What can hang from each mark
Q_572: Q_242 Q_559 Q_959 Q_988
Q_2: Q_127
Q_327: Q_2 Q_147 Q_449 Q_959
Q_127: Q_2 Q_147 Q_449 Q_559
Q_959: Q_327 Q_572
Q_559: Q_127
Q_242: Q_127 Q_572
Q_147: Q_127
Q_988: Q_127 Q_572

Known rows, with every way that one mark hangs from another
[Q_127 Q_2 Q_147 Q_449 Q_559]: [-36   5  18  -3 -14 -20 -24   5   5 -37  14 -14 -19 -17  -3  -2  31   7
   4  20  31   1 -22 -18   0   1  26  -5  23  28 -16 -19  18  -4  10 -43
  15 -16]
[Q_572 [Q_242 Q_127] [Q_959 [Q_327 Q_449]]]: [-15   2 -25   1   1   9  -3  19  17  19 -18 -14  -4  -1  25   7  20  21
 -21 -23  37  -7   3 -19  -2 -46  20 -18 -17   2 -19  14  25 -13  23 -11
  -8  -9]
[Q_127 Q_2 Q_147 Q_449]: [-28  -5   8  -9  -5 -13 -15   9   3 -30  13 -10 -18 -17   2   0  27   4
  -3  17  19  -1 -18 -15  -3   2  24  -4  13  15 -10 -17  15   0  10 -30
  21  -5]
[Q_959 [Q_327 Q_449] [Q_572 Q_559]]: [  1  13 -13  17   2  -8  -2  -5   3  17  -6  18  -6  28  10   8   2  17
  -7 -12  27  31  -1  -3  -1  -6   1 -12  -7  10 -26  32   7  -9  11 -20
 -16  -6]
[Q_327 [Q_2 Q_127] Q_449 Q_959]: [-11  20   9   3   6  16 -13  17  32 -18 -17  13  -7 -14  -5   6  26   7
  -5  -4   7 -29 -22   0 -21  14  25   9 -25  13  -2  29   1   2 -29  -5
   8 -12]
[Q_959 Q_572]: [  1  12  -6   0   7  -5   0  -4  -4   7   6  11  -6  10  13   2   1  11
  -3  -4  -2  19  -7   7  10  -4  -3   4  -4   0  -5  10   1  -1  -1 -11
  -3  -2]
[Q_147 [Q_127 Q_2 Q_449 Q_559]]: [-30   9  27   1 -20 -21 -21  -4   0 -22  15   1 -12  -2 -15 -12  32   3
   7  15  21  -5  -8  -2  -1 -15  24  -6  18  29 -15  -7  10 -13  12 -49
  12 -12]
[Q_127 Q_2 Q_147]: [-19  -2   4  -9   1  -7 -10   2   1 -24  11  -9 -15 -13   3   7  16   9
  -3  12   9   4 -14  -8   0   5  17  -5  11   3 -11 -15  12   0   4 -25
  19  -4]
[Q_988 [Q_127 Q_2] [Q_572 Q_559]]: [-30   7   0  14  -4 -22  -8 -11  -8   5 -17  -5  -3 -13  23  25  23  16
  -1  -3   1   4 -17   6 -10 -26  15  -2  21  24 -15 -16  -4 -21   2 -22
 -14  -6]
[Q_327 [Q_2 [Q_127 Q_449 Q_559]] Q_147 [Q_959 Q_572]]: [-20  43  26 -10   6 -18 -36  19  37 -14   2  15 -17 -16   7  -8  23  13
  -8   1  24 -15 -51   8  -9  13  33  18 -10  29 -20  24  11   0 -26 -32
   6 -26]
[Q_959 [Q_572 [Q_242 Q_127] Q_559 Q_988]]: [  0   7 -13  22  10 -10  -7  36  16  28 -14   3  10   3  45   3   8  26
 -11 -25  39  28   3 -26  21 -52  -2 -23   4  10 -47  -4  16 -28  26 -40
  -8 -16]
[Q_959 Q_327 [Q_572 [Q_242 [Q_127 Q_2 Q_449]] Q_559 Q_988]]: [-13   0 -15  13   7 -27 -13  28  15  16  -5  -4 -10   1  43  -1  29  26
 -17 -13  63  41  -3 -31  22 -56  20 -31  10  17 -67 -12  35 -31  41 -71
   4  -8]
[Q_988 [Q_127 Q_449 Q_559]]: [-32  12  20   6 -22 -19 -11  -4   1 -10  -7 -11 -10  -6   5 -10  22   4
   5  18  17  -5  -8  -4  -6 -11  24   6  16  29   2 -12  -4 -10   1 -15
  -6  -9]
[Q_959 Q_327 [Q_572 Q_242 Q_559 [Q_988 [Q_127 Q_2 Q_449]]]]: [-16   3 -19  16   0 -38  -9  15   0  21 -13   0 -10   6  43   6  23  24
 -19  -1  50  31   0 -16   8 -45  16 -21   8  24 -59  -7  25 -39  34 -64
   2   8]
[Q_959 [Q_327 [Q_2 [Q_127 Q_559]] Q_147 Q_449] [Q_572 Q_242]]: [-12  33  -8   4  13  -8 -27   7  24  14  -8  10 -20   5  14  -2  16  25
 -20 -10  33  11 -24  -1 -15  -7  28   0 -22  24 -36  28  18  -1 -12 -36
  -2 -26]
[Q_327 Q_147]: [  4   5   7  -7   7  -4  -7   8  11   0   4   3  -3  -1  -3  -4 -10   1
  -5  -1   3  -7 -17   1 -10  10  10   3  -3   1  -4   5   4  10  -9   4
   6  -9]
[Q_327 Q_2 Q_147 Q_449 [Q_959 Q_572]]: [  6  40   5  -9  21   9 -21  26  36  -6  -4  26 -14  -3  -5   8   9  20
  -8 -15   5 -14 -43  16 -31  28  30  11 -21  13  -7  38  11  18 -46  -5
   8 -25]
[Q_327 Q_2 [Q_147 [Q_127 Q_559]] Q_449 Q_959]: [ -4  44  30  -5  -3   4 -31  20  39 -18  -5  19 -10  -5 -30  -5  15  11
   5  -3  14 -37 -31  14 -40  20  40   6  -8  30  -8  32   7   8 -38 -17
  12 -37]
[Q_327 Q_2 Q_147 [Q_959 [Q_572 [Q_559 Q_127] Q_988]]]: [ 26  37  13   1  16 -10 -29  45  43  12  -8  15 -12  -6  17  17 -12  20
 -13 -21  18   0 -34   1  -9   9  14   6  -9  -1 -33  12   9   3  -9 -28
   5 -16]
[Q_988 [Q_127 Q_147 Q_559]]: [-32  16  15   2 -17 -18 -10  -5   2 -14  -4 -15 -11  -7  10   1  13  13
   4  19  10  -1  -7  -6  -6  -5  22   5  18  21   2 -17  -5 -10   2 -15
   1 -15]
[Q_572 Q_559 Q_959 Q_988]: [  4  -3  -3  15   6 -13  -8  28  12   9 -18   5  17  -2  29  18   0   4
 -12 -26  31  -5   0 -18   7 -15 -16 -19   0   0 -33  17  15 -35  28 -19
 -10   8]
[Q_242 [Q_572 Q_559 Q_959 Q_988]]: [  1  -1 -11  18  14  -6  -9  28  23  -2 -20   2  22  -6  28  12  -3   7
 -18 -32  39  -3   2 -19   9 -35 -11 -28  -1   4 -44  13  14 -27  24 -17
 -14   3]
[Q_959 [Q_327 Q_2 Q_147 Q_449] Q_572]: [ 11  25  -5  -8  22  -2 -12   2  22   9  -3  18 -24  15   0   2   2  20
 -11 -10  14  19 -25  11 -22  22  29   1 -24   3 -19  31  13  20 -24 -16
   4 -14]
[Q_327 Q_2 [Q_147 Q_127] Q_449 [Q_959 Q_572]]: [  4  46  13 -12  14   5 -19  21  34  -2   1  37 -14   6 -13   1  11  21
  -5 -12  -1 -20 -34  22 -31  17  33  10 -25  18  -7  43   1  10 -40 -18
  14 -26]
[Q_327 [Q_147 [Q_127 Q_2 Q_559]] Q_449 [Q_959 Q_572]]: [-20  40  22  -6  -3 -11 -28  10  27 -18  14  27 -16   5 -14  -1  20  20
  -5   3  20 -12 -41  11 -19   3  35   1   1  28 -17  35  13  -1 -25 -40
  10 -36]

Rows
[-17   7  -3   7  -1  -9 -21   8  -1  13 -10 -13  -6 -17  33  43  14  20
 -15 -25   7 -10 -23  -1   3 -30  -3   0  12   3 -15  -8   8 -14  27 -23
 -17  -2]	[Q_988 [Q_572 [Q_559 [Q_127 Q_2]] Q_959]]
[  7  -2  10  19 -10 -11 -14  34  16   8  -7  -5  -3   0  17   7   3   3
  -5  -4  35   6  -1 -27   8 -15  -3  -5   7   4 -21 -12   1 -11  33 -24
   0   1]	[Q_572 [Q_559 [Q_127 Q_449]] Q_988]
[-15   1   8  -7  -6  -2 -14   5   5 -18  14 -18 -28 -15   4  15   9  13
  -6  16   2   2 -15 -10   6  -1  16   2   9  -7  -1 -28   5  11  17 -23
  19  -5]	[Q_559 [Q_127 Q_2 Q_147]]
[-10   7 -25  -4   9  -3  -2   0   1  14 -16   5  -6   1  26  23  19  14
 -16 -21  14  -2 -14   0 -15 -17   8   2 -14   8  -5  32  10 -10  11  -2
 -20   0]	[Q_988 [Q_572 [Q_959 [Q_327 Q_449]]]]
[-40   7  18   1 -17 -16 -21   5  11 -26   7  -8 -11 -13  11 -10  28   2
  -2  20  30  -3 -19 -24   9  -5  17   6   6  26  -6  -7   2 -14  14 -30
   7 -16]	[Q_2 [Q_127 Q_147 Q_449 Q_559]]
[  2   9 -19  -1  14 -15 -13  20  13  15   6  24 -17  19  15  -1  13  26
 -26  -4  35  20 -10 -11  -8 -24  25 -20 -16  12 -48  27  26 -15  12 -57
  21 -11]	[Q_959 [Q_327 [Q_147 [Q_127 Q_2]] Q_449] [Q_572 Q_242 Q_988]]
[  9  19   1   4   6 -21 -21  28  18   6   0   1 -27   5  33  10   8  24
  -9  -3  40  35 -12 -17   7  -4  18  -3  -2   5 -39  -8  13  -6  34 -56
  11   0]	[Q_959 [Q_327 Q_2] [Q_572 [Q_559 [Q_127 Q_147 Q_449]] Q_988]]
[ 12  17 -24   0  14  -4  -4  39  18  17  -7  11   6  -2  29   5   1  16
 -16 -15  17   2  -7  -7   5 -25  -2  -4  -8   5 -28  14  16 -24   2 -24
   6  -3]	[Q_327 [Q_959 [Q_572 Q_242 Q_988]]]
[-30   4 -19 -19  10 -18 -20  21  15  14  -6 -21 -17 -25  41   9  35  26
 -27 -20  39  -6 -37 -12  -7 -52  41  -6   0  18 -34  -9  35 -12  21 -36
  -1 -17]	[Q_988 [Q_572 [Q_242 [Q_127 Q_2 Q_449]] [Q_959 [Q_327 Q_147]]]]
[-20  16  -8  -5  18  13 -11  16  40 -23 -18 -14 -20 -13  17   6  29  28
 -16 -21  40  -2 -17 -15 -12 -28  44 -19 -17   5 -26   9  21  13   6 -20
   2 -17]	[Q_242 [Q_127 Q_147] [Q_572 [Q_959 [Q_327 Q_2 Q_449]]]]
[-30  15   5 -10   3 -28 -13  29  20 -27   4   6 -23 -19  33   7  35  22
 -11  18  26   3 -33 -13   1  -6  38   4   6  20 -21  -5  14 -23   1 -49
  24  -1]	[Q_327 [Q_959 [Q_572 [Q_988 [Q_127 Q_2 Q_147 Q_449]]]]]
[-15  -4  12  -3 -12  -4 -14   6   4 -10  12 -18 -25 -12  -1   7  19   5
  -7  13  12  -4 -12  -9   6  -7  18   6   7  -1   0 -24   8  12  15 -23
  14   1]	[Q_559 [Q_127 Q_2 Q_449]]
[ -7  -6 -15   3  11   0  -7  42  18  15 -17 -12   9 -16  42   7  16  17
 -21 -26  35 -10   2 -28  11 -51   6 -18  -8  -3 -28  -3  24 -30  28 -22
   0  -4]	[Q_572 [Q_242 Q_127] Q_959 Q_988]
[-21  -1  15  -4 -11 -13 -11  -3  -4 -17  13   8 -12  -1 -10  -8  27   2
   1  13  11  -7  -5   1  -2 -11  19  -6   5  17  -9  -5   6 -10  11 -38
  20   1]	[Q_147 [Q_127 Q_2 Q_449]]
[-13  30   3   5   7 -20 -16   7  19  -9 -12   8 -33   5  26   4  29  29
  -5   9  36  33 -13  -9 -15   4  39  -5  -2  21 -28  11  14  -9  -1 -48
   2 -13]	[Q_959 [Q_327 Q_2 Q_449] [Q_572 [Q_988 [Q_127 Q_147 Q_559]]]]
[  4  22   6  -2   8  18 -13  22  29 -15 -14  11  -9 -11 -15   6  16   9
   2  -9   2 -28 -17   6 -30  19  24   5 -15  11   1  24   7  11 -33   2
   7 -13]	[Q_327 Q_2 Q_449 Q_959]
[ -7   6   3   4  -1  -9 -24  12  21   8  -3  -8 -20   2   8  31   2  16
 -26 -15  37  -8 -24  -9 -12  -4  19 -12  -5  -5 -28  21  22   3  22 -21
  -1  -8]	[Q_572 [Q_559 [Q_127 Q_2]] [Q_959 [Q_327 Q_147 Q_449]]]
[-23  -1  13  -9 -13  -9 -17  14   7 -22  16 -19 -32 -16   3   8  22  11
  -7  19  14  -2 -19 -17   5  -3  25   5   9   2   1 -31   8  13  20 -30
  24  -5]	[Q_559 [Q_127 Q_2 Q_147 Q_449]]
[  1   9  -6   6   2  -9 -14  12  21  13 -14   9   3  12  10  15  -6  11
 -20 -23  37  -9 -17  -8 -17  -1  10 -14 -11   7 -28  42  17  -9  10  -4
 -12  -7]	[Q_572 Q_559 [Q_959 [Q_327 Q_147 Q_449]]]
[-26   0   3   5   0 -12 -23  33  23 -18   0 -23 -11 -25  27   0  33  23
  -5   2  48  13 -11 -38  10 -42  30 -25  23  16 -42 -31  33 -20  25 -58
  14 -29]	[Q_572 [Q_242 [Q_127 Q_2 Q_147 Q_559]] Q_988]
[-23  17   6   5   2  -4 -19  -3  19  -8 -17   0 -14  -4  11  11  29  10
 -14 -10  34  -9 -13  -3 -11   0  20  -2 -20  12 -20  34  20 -13   4 -24
 -10  -5]	[Q_572 [Q_959 [Q_327 [Q_2 [Q_127 Q_559]] Q_449]]]
[-28   8 -18   2  -6 -10  -5  12  -7  21 -20 -11  -3 -16  32   3  27  15
  -8   0   3 -12  -8  -2 -15 -43  17  13   3  34   2 -21  -8 -15   3  -8
  -9  -5]	[Q_988 [Q_127 Q_449] [Q_572 Q_242]]
[  4  16   2  13  -5  -7  -9   4   1  21   1   2  -8  12  18  17 -10  19
  -8 -10   5  19  -4   1  17 -14 -10   2   3  -3 -10  -2  -8  -2  19 -17
 -12  -4]	[Q_959 [Q_572 [Q_559 Q_127]]]
[ 15   0   5  19  -4  -7 -10  25  12  13  -9  -4   1   3  16  16  -8   5
  -6 -10  22  10   5 -20  10 -12 -10  -9   7  -6 -19 -12  -1 -11  29 -18
  -3   0]	[Q_572 [Q_559 Q_127] Q_988]
[-35   0   8   4  -7 -17 -27  42  25 -23   4 -24 -15 -29  26  -9  47  20
  -5  10  61   8 -15 -44  10 -43  38 -19  24  27 -41 -35  33 -19  30 -66
  18 -29]	[Q_572 [Q_242 [Q_127 Q_2 Q_147 Q_449 Q_559]] Q_988]
[-24  38  20  -3   0 -13 -26  12  25 -16  -2  12 -15 -14  11  -5  31  12
  -2   1  21  -8 -34   6   0   2  23  16  -6  28 -15  17   8 -10 -17 -38
   1 -16]	[Q_327 [Q_2 [Q_127 Q_449 Q_559]] [Q_959 Q_572]]
[  6   7  -6  -6   6  -1  -5   1  15   3  -1   6 -13  13  -8  -4  -4   3
 -11   0  20   5 -14  -5 -21  15  22  -3 -13   2  -9  24   7  14  -8   2
   4 -12]	[Q_959 [Q_327 Q_147 Q_449]]
[ -4   5 -17   1  22  -9 -13  30  28  14  -2   5 -22   1  31   1  24  29
 -26 -12  50  30 -22 -26  -1 -29  36 -24 -12   4 -49  12  34  -3   9 -49
  14 -22]	[Q_959 [Q_327 Q_147 Q_449] [Q_572 [Q_242 [Q_127 Q_2]] Q_988]]
[-21  16  -8  -1  -3  -3 -22  23  30  14 -14 -16 -10  -4  19   3  16  23
 -22 -21  52 -11 -17 -20 -12 -37  32 -14  -6  14 -28  19  30  -5  15 -17
  -9 -32]	[Q_572 [Q_242 [Q_127 Q_559]] [Q_959 [Q_327 Q_147 Q_449]]]
[-32   9  13   2 -11 -13 -14   0  10 -21   4  -8  -6 -12  12  -1  16   6
   0  14  19   1 -14 -17  10  -2  11   4   7  16  -7  -4  -3 -14  12 -23
   3 -13]	[Q_2 [Q_127 Q_147 Q_559]]
[-15   2   0   5  11 -24  -2   2  -2  -2  -1   8 -13  -2  33  12  21  18
 -11   8  11  24 -12  -3   8 -11  15  -7   5   1 -21  -3  10 -21   4 -41
   8   8]	[Q_959 [Q_572 [Q_988 [Q_127 Q_2]]]]
[-13   3  -5  20   7 -14  -4  19  18   2 -31  -4  17  -9  36  15   5  11
 -18 -22  34  -7   3 -14   2 -43  -1 -23   1   9 -36   5   4 -34  21 -14
 -16   7]	[Q_242 [Q_572 Q_559 Q_959 [Q_988 Q_127]]]
[ -3   5  -8  12  16  -3 -13  34  49   0 -21  -2   4   0  26   4   8  18
 -27 -34  70   8 -17 -34  -4 -38  25 -35 -13   3 -52  27  23  -9  23 -17
 -11 -21]	[Q_242 Q_127 [Q_572 Q_559 [Q_959 [Q_327 Q_147 Q_449]] Q_988]]
